Known rows, with every step that occurs:
kovokal beret sisem: [-21 -16 -14   0 -17  23 -12 -19  13  -1   7  -6   3  -1 -27 -26 -14  14
  -9   7  14 -20   1 -19 -22  -2  21   5  18  -8  -7 -24  -4  -8 -27 -36
  -5  15   5 -24  -6   1  26  27 -10  38 -44  18   2  14   7 -16  -8  26]
makul beret kovokal: [ -9  18   3  -9  -2 -14  28  16  28  -9  -7   3  41  -4   0 -18 -14   0
 -17  15 -24   7  14 -27 -12 -18   7  -2  15   0 -13   4 -20 -12 -40  11
  23   5  16 -22  -2  -5   3 -21  17  41  17  10   8   1   4  11  23 -21]
zotag furer beret pifafor: [-15 -32  22   1  53  11 -17 -13 -23  28  26  -8   5   8  -6 -17  13 -31
 -15  34  -3  -3 -12  10 -35  22 -10  37 -23   9 -47 -31  -3 -29 -22   6
 -27  -9   0  19   5  35 -19 -20  42   5 -30 -13  34  45 -13  -2  50  50]
tufak pifafor beret: [ 14 -18  11  -7   8 -16   8  -6  34  -8  -2 -50  48 -51 -44  -6  29 -27
  31   5 -49   9 -23  33   0  11  24   3  32  34   7  -6  18 -23 -49 -21
  -6  13  18 -37 -11  11  10 -16  -8   7 -12 -12   4 -19   2  27  -7 -25]
bisade kovokal: [ 32  -3   4 -18  21 -12  -2   0  43  14  11 -13  31 -11 -20  10   6  -8
 -26 -14 -19 -10   9  -2   0  34  10  19  21  19   2   3 -10  16 -27 -31
   3  20 -27 -15 -10   4 -35 -12  29  11  -4  14   5 -21 -12  44  14 -37]
zotag furer beret: [-13 -22  15  26  38  -3 -34 -23  -7  14  19   0  -3 -16  -4 -10  19 -36
   1  27   0  -7  -7  -7   3  13 -11  35  -4   3 -29 -23  -4 -28 -19  -1
 -15   1 -18 -16   3  -3 -20 -12  37  14 -11  -9  21  34  13   3  22  37]
furer zotag: [ 26 -21 -20   0  16 -19 -27  13  19  31  -1 -19  25 -16 -21   1   1 -22
  -1   5   1  -6  -4 -13  14   9  14  47  23   3 -11 -13  -3  -7 -28 -35
   6  11 -24 -14  -4 -20 -13   6  19  12 -24   4  17  17 -11  11  -5  16]
sisem beret furer zotag: [ -5 -19 -20   2 -10  -9  28  -9  11  28 -14  17  14   5  -6   2   5 -29
  -3  24  12  -7  -8 -19   3  -5 -13  34  11 -23   9  -4 -32 -30  -5 -34
   8  13 -10  42 -23 -12   6 -15  41  37 -15 -10  24  33 -26   7 -20  45]
gute makul beret kovokal: [ -6  16   0   2   1  -6  33  53  30   1   5 -11  49  -2   2 -28 -16  18
 -32  14 -20  -1   2 -22 -19 -31 -12   5   9   6 -16   7  -7   6 -39  17
  -2   5  32 -42 -11  -7  22 -19  24  35  38 -19  11  -7 -11  38  24  -6]
furer beret: [ -7 -21  -5  15  15   8 -34  -9  -6  19   3  -5  11 -27 -21  -7   1  -9
   9   8 -10   3 -12 -12  17  18  10  27   1  -2 -25  11  -2 -17 -12 -25
  -6  -7 -10 -16  -7 -13 -15  -3  12   9 -17  11  -5  17  -2   0  23  14]
kovokal beret: [-11 -31   1  18  20   5 -15  -7   4   2   0 -25  23 -17 -26  -9  10  10
  -1  17   0  -4 -12 -15 -19   3  27 -12  20  -4  -3   7 -15 -13 -31 -42
   0   4   1 -15 -23 -18   8  18  -5  19 -26   0  16 -14  14   0  -3 -18]
supun zotag furer beret makul gute: [-24   3  22  24  12  11   5  20  -4  24  46 -35   7  -6   6 -12   4 -59
 -13  18 -12 -17  -3  12  14  -2 -35  23 -19   8 -44 -39  14 -30 -32  42
   0 -15  13 -24   1  53 -42  22  38  16   1  15  23  51  15  -1  51  70]
makul gute: [ 22  15  12   6  22 -13  10  19  21  10  32 -26  63 -28 -31 -21   3 -28
   1 -18 -44  -8   9  -3  11   5  27  20  11   9  -8  -5  -1 -12 -41 -22
  19  30 -15 -29   4  22 -30  23  12   1   4  12  17  20  -7  23   9  -7]
beret sisem: [  6  15 -23 -24 -16  10  -6 -14  21   8  17  -9  28  -1 -35 -22 -27 -11
  -7 -18  -2 -26   9 -19  -4  11  21  43  19   6  -8 -23  -3   4 -23 -37
 -10  19  -7 -14   7   2  10   2   3  35 -32  32   4  33 -12  21   2  19]
zotag furer beret makul gute: [-21  16  10  21  29   8  -8  14  -6  30  49  -2   4 -15  11 -36   2 -54
  -4   8 -20  -6  13  15 -23   6 -25   9 -23  -4 -36 -42   8 -31 -45  36
   0   4  -5 -26  16  51 -47  22  26  12   1  -9  19  69  11 -21  51  58]
makul beret: [ 19 -13   3   5  19   0  28   3  13 -13  17 -23  33 -20 -23   3  -2 -13
  -8  11 -26   3  -5 -12   1  -6  31  -2  11   5 -16   9 -10 -19 -43 -15
   3   6   7 -13 -32 -14 -14  -7  29  40   1  13   4   5   3  36  -3 -37]
gute makul beret kovokal bisade: [-14  24 -22  22  14 -10  33  71  32  14  -7 -28  36   2  -7   1   2  43
 -28  10  -3  -6  -7 -38 -16 -36 -21   7   5  14   1   5   3  30 -32   9
 -24 -15  46 -41 -21  27  27 -34   0  46  26 -13  47   5   0  32  22  13]
zotag furer beret makul: [-26  -6  -6   5  30  16 -27  -5 -19  32  35  -3 -17  -9   6 -20   2 -40
  -7  17  12  -7   0   7 -31  11 -26  20 -12   7 -32 -31  -3 -25 -30  16
 -21 -16  -4   4   1  15 -26  -5  27  30  -9 -12  22  52  10  -4  49  49]
gute makul beret sisem buvan: [ 36  26   0  15 -25  15  42  12  16 -12  43  -4  -6  -1 -21  -6 -29  15
 -12 -10   1 -28   6  -3  14 -37 -19  14 -29 -21 -23  -1   7  -6 -35  -3
 -40  13  11 -48 -20   4  44 -12  21  40   3  -8   9  19 -18  43 -21  26]
gute makul beret: [ 25 -14  -1  14  19   3  33  36  17  -8  31 -34  34 -20 -22  -4  -4   8
 -21   9 -21  -6 -13  -9  -1 -15  10   3   6  15 -16   7  -2  -8 -41  -8
 -21   5  20 -39 -34 -13   4  -5  37  34  26 -11   6  -1 -14  63   2 -21]
beret kovokal: [-13  24  -3 -18   0 -17  -9  10  24  20 -13  -4  52  -3 -13 -29 -13  -3
  -8  -5 -10  -5  13 -25 -17  -6  10  29  24   7  -1   1 -21   9 -20 -16
  16  11  -2  -8  12 -11  12 -18  -2  21   8   7  27   0  -3  18  32  -3]
gute makul: [ 18  -9 -10   5  18   2   0  33   5  18  22 -41  41 -17 -32 -10  -2   6
 -19  -9 -13 -24 -17  -9  -5   4   9  31  20  20  -1   5  -5   8 -30 -42
 -26   8   0 -20 -23 -16   8  -3  18  11  20 -15  26  -1 -22  69  12  -3]
supun zotag furer beret: [-22 -34  26  35  22   7 -20 -15  -7  10  18 -32   5  -7 -13  13  22 -45
 -11  35   6 -19 -20 -13  39  11 -22  43   2  11 -40 -17   1 -25  -3   4
 -15 -22  -1 -18 -12  -4 -15  -5  54  20 -12  17  30  14  19  21  28  45]
tufak pifafor beret furer: [ -2  -7  15 -10   3   0  27 -10  23  -7 -10 -36  37 -27 -31  -3  37 -43
  38  11 -45  12 -11  29 -28   0   3   0  34  32  23 -20   6 -35 -55  -5
  -6  24   9   9 -22  35  22 -31  -1   4 -13 -11  11   3  -1  40  -4 -11]
bisade kovokal beret sisem buvan: [ 23  14  12   8 -24   5   3 -26  42   3  20  26 -28   5 -14   0 -10  26
 -15  -4  16 -21  22  -2   0   1 -12 -12 -21 -30  -4  -2  -9  11 -23 -22
 -14  19 -23 -38   0  17  18   8   2  25 -38   6   4 -21   5 -16 -21  20]
nugeg pifafor beret: [ 10 -22  10 -19   4  -3   8 -12   7 -21  -2 -51  31 -45 -65   1  25   3
 -14  15 -19  17 -34  22   0  12  -2  23  17  54   6  22 -21 -27 -40 -36
   9   6  18 -22 -10 -12  -7  12  16 -23 -10   0   0 -15 -18  23   9  12]
bisade kovokal beret pifafor nugeg: [  3 -45  18 -35  60  -2  18   8  17  17  17 -12  31   3 -29  -9  40   5
 -37  23 -15   4   0  19 -71  20  23  -9  -4  22 -21  17  -1  28 -41 -20
  12   9  -1   5 -24  30   0   2 -24  20 -43  -2  21 -24  -5  23  11 -13]
sisem buvan: [ 42  17  10  12   8 -10  -5 -12   2   8  23  -9  14 -13 -37   0   3  -6
   9 -19  -7 -14   5   2  21  -8   9  21 -12 -13  -3  21 -19  -7 -25 -44
 -14   4 -32  -6 -14 -24  13 -13   4  13 -12   2  36  -6  -3  37 -14 -11]
zotag furer: [ 11  -5  15   6  40 -15  -8 -18   5   6  27 -21  31  -4 -14  -8  14 -42
 -12   6  -5 -24  -1  -6 -14  12   8  36  18  19 -10 -27 -16 -13 -28 -23
 -11  12 -24  -4  -6 -10 -13 -12  38  23  -2  -4  51  22  12  49   9   8]
nugeg pifafor tufak: [ 27 -18   5 -23  18  13  -8  16  13   0  -6 -45  53 -33 -62   1  46 -13
 -39 -21  -8  -5 -17  11 -27  15  -7  37  14  57 -11  21 -10 -16 -70 -60
   5  31  19  -5 -10 -12   4 -13  14  12 -21   5  23 -38 -58  52  23 -29]
tufak pifafor: [ 25 -10   6   3  24   3   3  17  30  16   9 -35  61 -57 -26 -11  13 -24
   3 -14 -29 -16   1   5 -18  29  33   8  34  22   1 -16  29 -19 -45 -40
  -8  31   1 -19 -19   7  17 -13   4  25 -24   9  24  -6 -16  43   8 -32]
bisade kovokal beret: [  7 -30   8   4  22  -6 -10  -4  40   5   3  -8  15  -9 -12   5  14  17
 -25  15  -6  -3   4  -8 -23  26  14 -22  21   3   1   3 -12   6 -29 -36
   4  18 -11 -23 -17   3 -20  10  14  16 -15   2   2 -37   5  -1   4 -31]
buvan sisem beret kovokal bisade: [-28  24 -31   1 -32   8  18  16  44  44 -19  -7  25 -14 -24 -14  16  27
 -19  -3  42 -16 -26 -28 -11 -16 -17  21  -8 -16  21   4 -26  13  12 -35
  -3 -16  34   7 -15  -1  34 -26  16  63  10   5  49  11   4   0   1  32]
supun zotag furer: [  2 -20  28  19  19  -6   2 -14   5  -1  21 -52  37  10 -26  18  18 -48
 -22  13   4 -34 -10 -14  22   5  -2  42  20  27 -15 -21 -12 -11 -15 -11
 -10  -6  -7  -3 -23  -6 -11  -6  48  32  -1  21  57   8  18  64  13  17]

Rows:
[-19 -33 -13  17  12   0 -16   1   3  27 -13  -1  -4  11  -1  -4  17 -15
  10  32  19   5   0 -16 -26 -10  -2  11  23 -21   2 -28 -17 -30 -37 -27
   7  17 -15  18 -24   1  13  15  15  17 -42  -7  18  18   3 -12  -5  32] | kovokal beret furer zotag
[  0  30 -15 -18 -35  31  39  19  22  38  40 -12  24 -37 -20 -41  -8 -24
 -11 -22   3 -13 -15  25 -22  -4   0  -2 -28 -23   0 -13 -23 -23 -26 -14
  13  10  25   5 -11  14 -14  32  36  49  18   2   4  48 -15   8   5  22] | buvan sisem beret makul gute
[-32  21 -28  14  -7 -20  31  11  28  28 -29  -3  42  -1 -20  -1   3  32
 -21  11   9 -16 -10 -40   3 -16 -14  10  14  -3  22  23 -27  22  14 -44
   0 -16  30   0 -10   2  18 -39 -15  58   4  -3  63   7  -5  -9   8  31] | sisem beret kovokal bisade
[ 23  26   0  -7 -41  -4  12 -52  18 -18  16  -5 -16   0 -54 -10  -7  -9
  36 -12 -10  -5  -5  21  33 -27  -8  32 -16  -6   2   6 -16  -5 -26 -13
 -21   0  -6 -35   9   3  22 -10 -12  16 -20  -3   3  13   5   6 -35  34] | pifafor beret sisem buvan
[-35 -21   5  15  10  22 -15   1 -16  24  27 -33 -14   6   1   4   6 -49
 -18  23  19 -20 -15   4   8   5 -36  29 -10  15 -37 -29   2 -22 -21  24
 -18 -38  14   2 -16  16 -18  -2  39  35 -12  11  27  35  14  14  51  59] | supun zotag furer beret makul
[-19  12   2 -20 -17 -31  -1 -14  28   0 -21 -17  37  -1 -35 -23   7  -6
  14   8 -31  21  -7   1   0 -19  -1  24  21  24   9  15 -28   4 -29   3
  19  -5  14 -28  16  -4   3 -18 -13   7  15 -16   9 -16  11   4  19   6] | pifafor beret kovokal
[  3  14  16  28  -6   9 -25 -51  -4  13  37  31 -38   4  -7 -19  -3 -25
   8   9  19 -29  14  -4  23  -5 -38  42 -44 -33 -36 -30   3 -26 -14   9
 -38   5 -30 -32  19  10  18 -15  23  27 -35  -1  22  48   5 -17   2  86] | zotag furer beret sisem buvan
[ 26 -24   0 -32  33   8   6   9  -1  19   2 -39  49  19 -55  -3  33 -29
 -11 -16 -16   4 -16  27 -53   8  15  39  -3  33 -23   2 -10   2 -66 -43
  -8  12  25  34  -9  30 -14 -43  -6  33 -21  -8  36 -12 -49  49  35 -39] | beret pifafor tufak
[-14  -3 -19  -1 -17  27 -35 -20   6  18  12   8  -2 -18 -18 -25 -26  -7
   4   4   3 -12   0 -13  14  14  -1  44  -5  -4 -30 -15  11 -14 -14 -12
 -16   0  -6 -26  13  12   5   6   8  25 -39  26 -26  41 -12 -17  20  52] | furer beret sisem
[-29  25 -22   1  -3 -33   3   2  30   9 -34 -36  29   6 -38  -3  20  19
  17   8 -14  14 -20  -8   5 -27 -10  22  23  29  22  11 -21  31 -23  -6
  -1 -19  27 -29   4  25   3 -33 -37  19   4  -4  39  -1  22  -5  15  20] | pifafor beret kovokal bisade
[ -1 -19  -9  -9  -5 -16  -2 -13  11   9 -15 -18   1  12 -25   1  22 -43
  36  24 -10  22 -17  10   4 -20 -12  43  22  12  12 -13 -20 -27 -40   3
   7  10 -17  13  -7   9 -13  -9  17  -1 -17 -13   4  24   1  13 -11  37] | pifafor beret furer zotag
[-40  20 -25  21  11  -5 -32  22  11  41 -26  -3  10  -8  -5  -8   8  30
  -2  16   2   1  -4 -37   3  -2 -24  26   2   3  -7   8   3  19  -4  -6
  -9 -26  18 -25   7  28   8 -30 -24  22 -20  11  26  17   9 -29  49  45] | furer beret kovokal bisade
[-22  18  -7   4   4 -28  15  26  51  15 -37 -47  49 -30 -36  -6  38   9
  18  10 -31  10 -17   4 -17 -14  -8   2  34  41  24  -8  21  17 -43  -6
  -6  -1  44 -41  -6  50  34 -42 -38  23 -13 -15  38 -13  15  -4  13  10] | tufak pifafor beret kovokal bisade
[ 31  35  -6  -3 -26   9  -1 -26  13  10  27   4   1   1 -37 -13 -25  -6
   5 -27  10 -32  17  -2  20 -12   1  36 -20 -20  -8  -3  -6   0 -19 -33
 -22  16 -25 -16   4  -4  28  -8   0  29 -29  19  19  24  -6  19 -18  30] | beret sisem buvan
[-23 -15 -21  -5  13  22 -10   9  -9  17  13 -25   5  -9 -13 -20 -11   4
 -12   4  14  -4  -2   2 -51  -3  13 -27  12  -1  -7  -9 -15  -6 -44 -28
  -6  -7  16   0 -27  -1   1  25 -18  40 -27  -4  15   9  15  -8  21  -2] | kovokal beret makul
[-34  11  -1   3  -3  -4 -35   4   8  29 -17  15  23 -12   1 -34  -8   4
  -1  18 -11  13   5 -23   4   2 -11  28   2  -8 -24   8 -10  -7 -14   6
   9  -9   0 -22  18  -7   2 -16   0  15  -5   0  -3   8  -4 -23  41  31] | furer beret kovokal
[  3  15   9 -24 -10  10  34  25   6 -10  26 -52  35 -50 -47 -24  10 -19
 -14  -3 -37  18 -17  41 -26   0 -18   0   1  51  -5   3  -7 -24 -63   5
  20   9  34 -29   2  41 -30  44   8 -25  -2  -5  -4  21 -20  -4  35  34] | nugeg pifafor beret makul gute
[ 31 -32   8 -23  35  15  41  14   6  -2   8 -31  41  20 -45   4  31 -30
 -13   0 -31  14 -11  22 -51  -9  15  13 -16  25 -38   4  -6 -14 -84 -16
  -3   9  46  19 -24  32 -15 -50  10  54 -15  -4  18 -13 -43  45  28 -60] | makul beret pifafor tufak
[-41   9  15  13  20 -14 -31  -7   9  26  -3  20   9  -2  17 -36   9 -23
  -8  31   0  -2  12 -21 -12  -1 -30  33  -4   0 -32 -22 -11 -18 -14  22
   0   0 -11 -21  24   3  -1 -25  31  17   4 -16  29  23  14 -17  49  56] | zotag furer beret kovokal
[ 26 -12  10 -19  48 -11  11  22  25  10  13 -40  74 -58 -40 -22  40 -33
  -1  -9 -37 -19   0  14 -31  19  40  13  28  40  -1   0  42   6 -53 -34
  11  31  -9 -20 -27  -2  37 -21 -32  34 -28  12  27  -8  -5  67 -11 -27] | tufak pifafor nugeg
[  6  10   0  18 -25  17  -6 -35   7  -1  18   9 -18   6 -30 -20 -13  21
   8  -6  21 -25  10  -8   2 -22  -1  -4 -11 -39  -7  -1  -8  -7 -25 -33
 -22  12 -10 -26  -1  -2  44  13 -15  36 -46   6  19   2  12 -20 -25  33] | kovokal beret sisem buvan
[  6  19  -8  15 -28  21 -25 -34  -2  15  27  26 -30 -11 -21 -16 -19   3
  16  -8   7 -15  12   0  35  -8 -18  37 -38 -33 -33   1   3 -18 -11 -14
 -25  -1 -17 -28  10   2  25  -8   1  21 -42  10  -9  32 -11 -21  -4  60] | furer beret sisem buvan
[-28  13  -5  -4 -18 -24  28  -8  24  14 -16  16  54  -6 -10 -24 -15   6
 -23  12  -8 -11   5 -26   1  -8  -4  11  10 -16   6  24 -37  -5   5 -32
  18  -1  12   1   2 -26  22 -22   8  49  18 -13  33  -6 -19  -2   6  14] | sisem beret kovokal
[ -9  -6 -26 -19  -7   5  34  -4  -5  17  16 -10  23 -13 -17 -12 -21 -10
 -23   0   6 -15 -11   3 -18   2   0  -5   4  -6   6  15 -28 -13 -15 -43
  -8 -17  17  24 -28 -15  -8  -5   6  61  -1 -10  23  25 -21  11   9  14] | sisem beret makul
[ -2 -49  11 -11  35  19   0   0  -4  17  -6 -35  29  19 -45  -8  48  -2
  -9   8  -9  12 -18  21 -72  -1  14  -1  -6  17 -29   5 -14  -8 -72 -43
  -3   7  40  19 -20  28   4 -21 -19  37 -40 -23  34 -31 -34   8  25 -34] | kovokal beret pifafor tufak
[  5 -24   1 -17  -7  -2   6  -1   7   1 -22 -28   4 -18 -38   7  34 -24
   0  30   4  26 -23  12 -10  -3 -31  45  17  43  10  -6 -23 -41 -44 -10
  11  17   1  11  -9  10   0  11  34 -32 -35 -11  -1  19 -26  10   5  60] | nugeg pifafor beret furer zotag
[ 17 -16 -13  12  14   6  33  52  14  18   7 -14   9  11   8   3  -2 -18
  -5  25  -2   1  -8 -15 -14 -26 -20  26   7  -3 -13 -24  -1 -26 -52  11
 -16  20   4  -1 -35   8  10 -15  57  22  11 -25   9  33 -21  48  -3  26] | gute makul beret furer zotag
[-47  18 -10  35  28 -18 -31  10  11  39 -14   5   7   6  11  -8  23  -1
 -12  27  16 -12  -1 -34 -12  -9 -42  33  -3   8 -12 -19   4   6  -4  15
 -18 -15   5 -24  16  29   2 -35   8  25 -11  -7  60  32  29 -29  45  72] | zotag furer beret kovokal bisade
[  8  -8 -17  -7  11  -3 -11   8   7  32  -5  -5  13  10  -5   1   9 -37
  10   3   7   0   3 -17 -10  -1  -3  47  20   0   3 -27  -9 -21 -35 -19
   5  23 -32  30 -15   3  -3  -9  27  10 -24   4  22  37 -15  27   3  29] | beret furer zotag
[  9 -23   2  -7   3 -12  12   3  32  18 -21 -27  25 -28 -22  -2  35 -52
  43  23 -30  19 -12  27 -16   1  -8  22  33  21  16 -36  19 -36 -56   1
   5  31   3   2 -15  36  18 -23   7  -2 -26 -20   5  13  -8  13 -10  22] | tufak pifafor beret furer zotag
[-13  -3  -6  -3  -8   7  48 -21  -5   5   0   5  32   7 -18  -1   1 -20
  -6  13  -2  -8  -5 -18  -8  -2  -2  13  10 -14  13   9 -41 -36  -4 -40
   0   8  -8  50 -31 -11  13 -23  29  42   0  -2  29  25 -24  36  -8  14] | sisem beret furer
[ -6 -34   1  -7  34  19 -19   5 -26  31  10 -13  12  -9 -19 -11  -1  -6
  -6  19 -12  11 -17   4 -23  22   9  32 -20   5 -41   5  -1 -22 -19 -15
 -15 -18   7  17  -6  28 -12 -13  12  -1 -37   1   2  31 -28  -7  51  26] | furer beret pifafor
